Known rows, with every way that one mark hangs from another:
Z_583(Z_538(Z_200 Z_292)): [-0.52 -2.84 -0.65 -1.38  1.44  2.50 -2.01  1.29 -4.94  1.18  2.10 -0.87
  0.54  0.72  1.70 -0.87  5.01 -0.84]
Z_538(Z_200(Z_940(Z_41(Z_178))) Z_292(Z_583)): [ 3.43  0.37  3.77  0.47 -3.20 -0.95 -2.56  2.28 -2.19 -2.18  0.28  3.91
  0.37 -2.93  0.56  4.03  0.52  2.95]
Z_583(Z_538(Z_200(Z_940(Z_41)))): [ 1.93 -2.23  0.49 -0.86 -0.02 -1.97 -4.13  2.45 -2.52  1.74  0.48 -1.64
 -0.75  0.36 -1.70  1.83  0.69  0.42]
Z_538(Z_200(Z_940) Z_583): [ 2.02  0.57  0.68 -0.74 -0.29  1.66 -2.92  4.13 -3.53 -0.24 -0.12  0.43
 -1.86 -2.67  1.99  0.92  4.64 -0.27]
Z_538(Z_200(Z_41(Z_178) Z_940) Z_292(Z_583)): [ 3.36  2.69  5.10  1.31 -3.60  1.21 -1.48  1.25 -4.17 -3.00  1.93  2.38
  0.16 -2.40  2.94  2.99  0.51  1.56]
Z_41(Z_940): [ 4.66  1.33 -1.33 -1.99  4.35  1.77 -6.33  2.66 -2.45  1.66 -2.39 -3.05
 -0.39 -4.69  2.21 -2.22 -4.20  4.59]
Z_178(Z_41): [ 3.37 -2.97 -1.43 -3.73  1.84 -1.65 -4.15  0.92 -0.90  0.75 -1.59  0.64
 -1.64  1.93 -2.68 -3.95 -0.79  0.94]
Z_583(Z_538(Z_200(Z_41(Z_940)) Z_292)): [-0.29  0.62  1.03  0.75 -0.89  2.27 -1.15  1.95 -5.55  0.91  2.08 -2.68
 -1.85 -0.07  3.54  0.55  2.35  0.97]
Z_538(Z_292 Z_583): [ 1.33 -2.04 -0.79 -1.48  1.21  4.21 -1.17  2.26 -6.17  0.14 -1.80  3.10
 -1.61 -1.70  4.78 -3.50  4.48  0.86]
Z_940(Z_200): [ 3.32 -1.45 -4.28 -4.48  2.31 -0.57 -5.27  2.24 -1.14  1.70 -1.04 -2.43
  3.11 -0.28 -0.97 -3.33 -1.78  2.13]
Z_200(Z_41 Z_940): [ 5.53  1.10  2.08 -2.61  1.39  0.64 -5.25  2.46 -5.93 -0.54 -0.64  0.75
 -1.11 -1.00  1.68 -1.91 -4.55  2.70]
Z_538(Z_200(Z_940(Z_41(Z_178))) Z_583): [ 1.00  1.35  1.56  1.34 -2.80 -2.06 -1.57  3.79 -0.82  0.77 -2.09  1.37
 -3.23 -3.95  0.31  3.14  2.48  1.45]
Z_538(Z_200(Z_41 Z_940) Z_292 Z_583): [ 0.50  1.27  3.05 -0.12 -3.55  3.29  0.14  4.49 -7.62 -2.11  1.40  4.17
 -3.85 -0.86  4.79  1.36  5.77  0.03]
Z_200(Z_940(Z_41(Z_178))): [ 5.94  0.55  1.84 -0.70  1.42 -3.11 -6.07  1.57 -1.75  1.00 -3.52  1.63
 -1.23 -4.10 -0.52  0.67 -6.27  4.62]
Z_538(Z_200): [ 0.68 -0.89 -1.86 -4.05  2.21  1.37 -4.04  3.70 -2.03  0.84  0.90 -0.66
  0.94 -1.71 -1.08 -2.34  2.72  0.45]
Z_200(Z_940): [ 6.74 -0.39  0.64 -3.21  3.81  1.04 -7.43  2.23 -4.76 -0.08 -1.35  0.70
  0.46 -2.78  1.09 -1.85 -4.10  2.90]
Z_292(Z_538(Z_200(Z_41(Z_178 Z_940))) Z_583): [ 2.40  2.31  1.62  0.87 -1.12 -2.19  0.48 -2.32  1.72  0.87  0.74 -5.65
  0.96 -2.16  0.68  3.25 -2.93  2.87]
Z_178(Z_41(Z_200 Z_940)): [ 1.22  0.76 -1.94 -1.65  2.48 -0.79 -3.31  1.22  0.19  1.47  0.37 -1.80
 -2.39 -1.03 -2.69  0.92 -3.65  2.75]
Z_292(Z_538 Z_583): [ 4.56 -3.71 -0.83 -3.57  3.14 -0.74 -2.08 -2.77 -0.02  1.18 -0.77 -3.32
  3.29  0.57 -0.74 -1.69 -2.58  2.12]
Z_292(Z_538(Z_583)): [ 1.84 -3.13 -1.96 -2.66  3.42  0.15 -0.38 -1.46 -2.08  2.55 -2.00 -2.31
 -0.91 -0.17  1.51 -2.29  1.06  1.22]

Rows:
[-0.73 -2.51 -1.99 -2.41  1.38  0.28  0.57  0.06 -0.97  2.24  0.10 -2.39
 -0.93 -0.18  0.66 -0.06  4.83 -0.03]  Z_292(Z_538(Z_200 Z_583))
[ 2.27 -0.25 -2.85 -1.38 -0.44 -4.84 -3.71  1.32  2.26  2.79 -3.36 -1.34
  1.43 -1.72 -2.78 -0.49 -4.37  3.94]  Z_940(Z_41(Z_178) Z_200)
[ 3.49 -1.15 -0.01 -3.64  3.12 -0.78 -3.89 -0.09 -2.20  0.84  1.08 -1.73
  0.55 -0.82 -0.63  1.70 -0.95  2.13]  Z_292(Z_538(Z_200(Z_940)))
[-0.95 -0.29 -1.84 -1.28  1.93 -2.25 -1.95  0.78  0.92  3.04 -1.17  0.25
 -0.49 -3.58 -3.30  0.90 -4.19  3.22]  Z_940(Z_41(Z_178 Z_200))
[ 1.62  1.11  3.61  2.38 -1.23  0.58 -1.65 -0.18 -5.89  0.17  2.51 -0.58
 -1.31 -0.50  3.47  2.57  0.86  0.31]  Z_583(Z_538(Z_200(Z_41(Z_178) Z_940) Z_292))
[ 1.79  1.94  1.89  3.40 -2.05 -0.73 -0.94 -0.64  0.33  1.26  0.74 -6.64
  0.97 -2.10  1.42  2.05 -0.86  0.75]  Z_292(Z_583(Z_538(Z_200(Z_41(Z_178 Z_940)))))
[ 4.30  0.57 -2.61 -1.73  0.29 -2.96 -5.08  1.76  1.38  1.16 -1.84 -3.21
 -0.92  0.44 -2.11 -0.95 -3.77  3.59]  Z_178(Z_41(Z_940(Z_200)))
[ 2.25 -0.47  1.91 -2.93 -0.88  0.20 -4.16  4.87 -4.92 -1.44  0.25  5.38
 -1.43 -1.76  0.31  1.92  1.78  2.98]  Z_538(Z_200(Z_940(Z_41)) Z_292)
[ 0.98 -2.30  0.61 -0.25 -1.83  0.28 -0.42  0.23 -1.31  0.47  2.03 -4.29
  2.18  1.86 -0.79 -1.00  2.72 -1.70]  Z_292(Z_583(Z_538(Z_200(Z_41))))
[-0.90  3.01  0.27  0.44 -2.33  1.94  0.32  4.94 -2.75  0.72 -0.23 -2.16
 -3.73 -2.79  2.80  0.19  4.12  0.92]  Z_538(Z_200(Z_41(Z_940)) Z_583)
[ 4.00 -2.43  1.43 -2.70 -0.87 -3.39 -2.16 -0.30  0.78 -0.12  0.07 -1.16
  1.76  0.14 -2.83  3.71 -1.40  2.58]  Z_292(Z_538(Z_200(Z_940(Z_41))) Z_583)
[-1.57 -1.19 -0.74 -1.47 -0.90  4.09  0.28  4.03 -4.99 -0.26  0.55  3.11
 -1.95 -1.59  3.77 -1.19  8.90 -0.40]  Z_538(Z_200 Z_292 Z_583)
[ 1.09  1.72  2.36  1.13 -1.12 -1.67  1.04 -1.36 -2.14  1.17  0.42 -2.10
 -2.84 -1.36  2.24  3.58  0.60  1.08]  Z_292(Z_538(Z_200(Z_41(Z_178) Z_940) Z_583))
[ 3.91 -0.44  2.54 -2.26 -1.33 -1.47 -0.97 -1.08 -1.34 -0.80  2.06 -2.40
  1.66  1.03 -0.55  2.61 -1.48  1.16]  Z_292(Z_538(Z_200(Z_41 Z_940)) Z_583)
[ 1.47 -1.62  0.39 -2.75 -0.71  3.35 -1.83  2.72 -3.17 -1.75  1.74  1.94
  2.25 -0.95  0.98 -0.89  4.92  0.44]  Z_538(Z_200 Z_292(Z_583))
[ 0.45  1.58  2.73  0.47 -3.27  1.68  0.46  1.06 -2.58 -1.73  1.85  1.35
  0.79 -1.58  2.21  0.32  2.61  0.87]  Z_538(Z_200(Z_41(Z_178)) Z_292(Z_583))
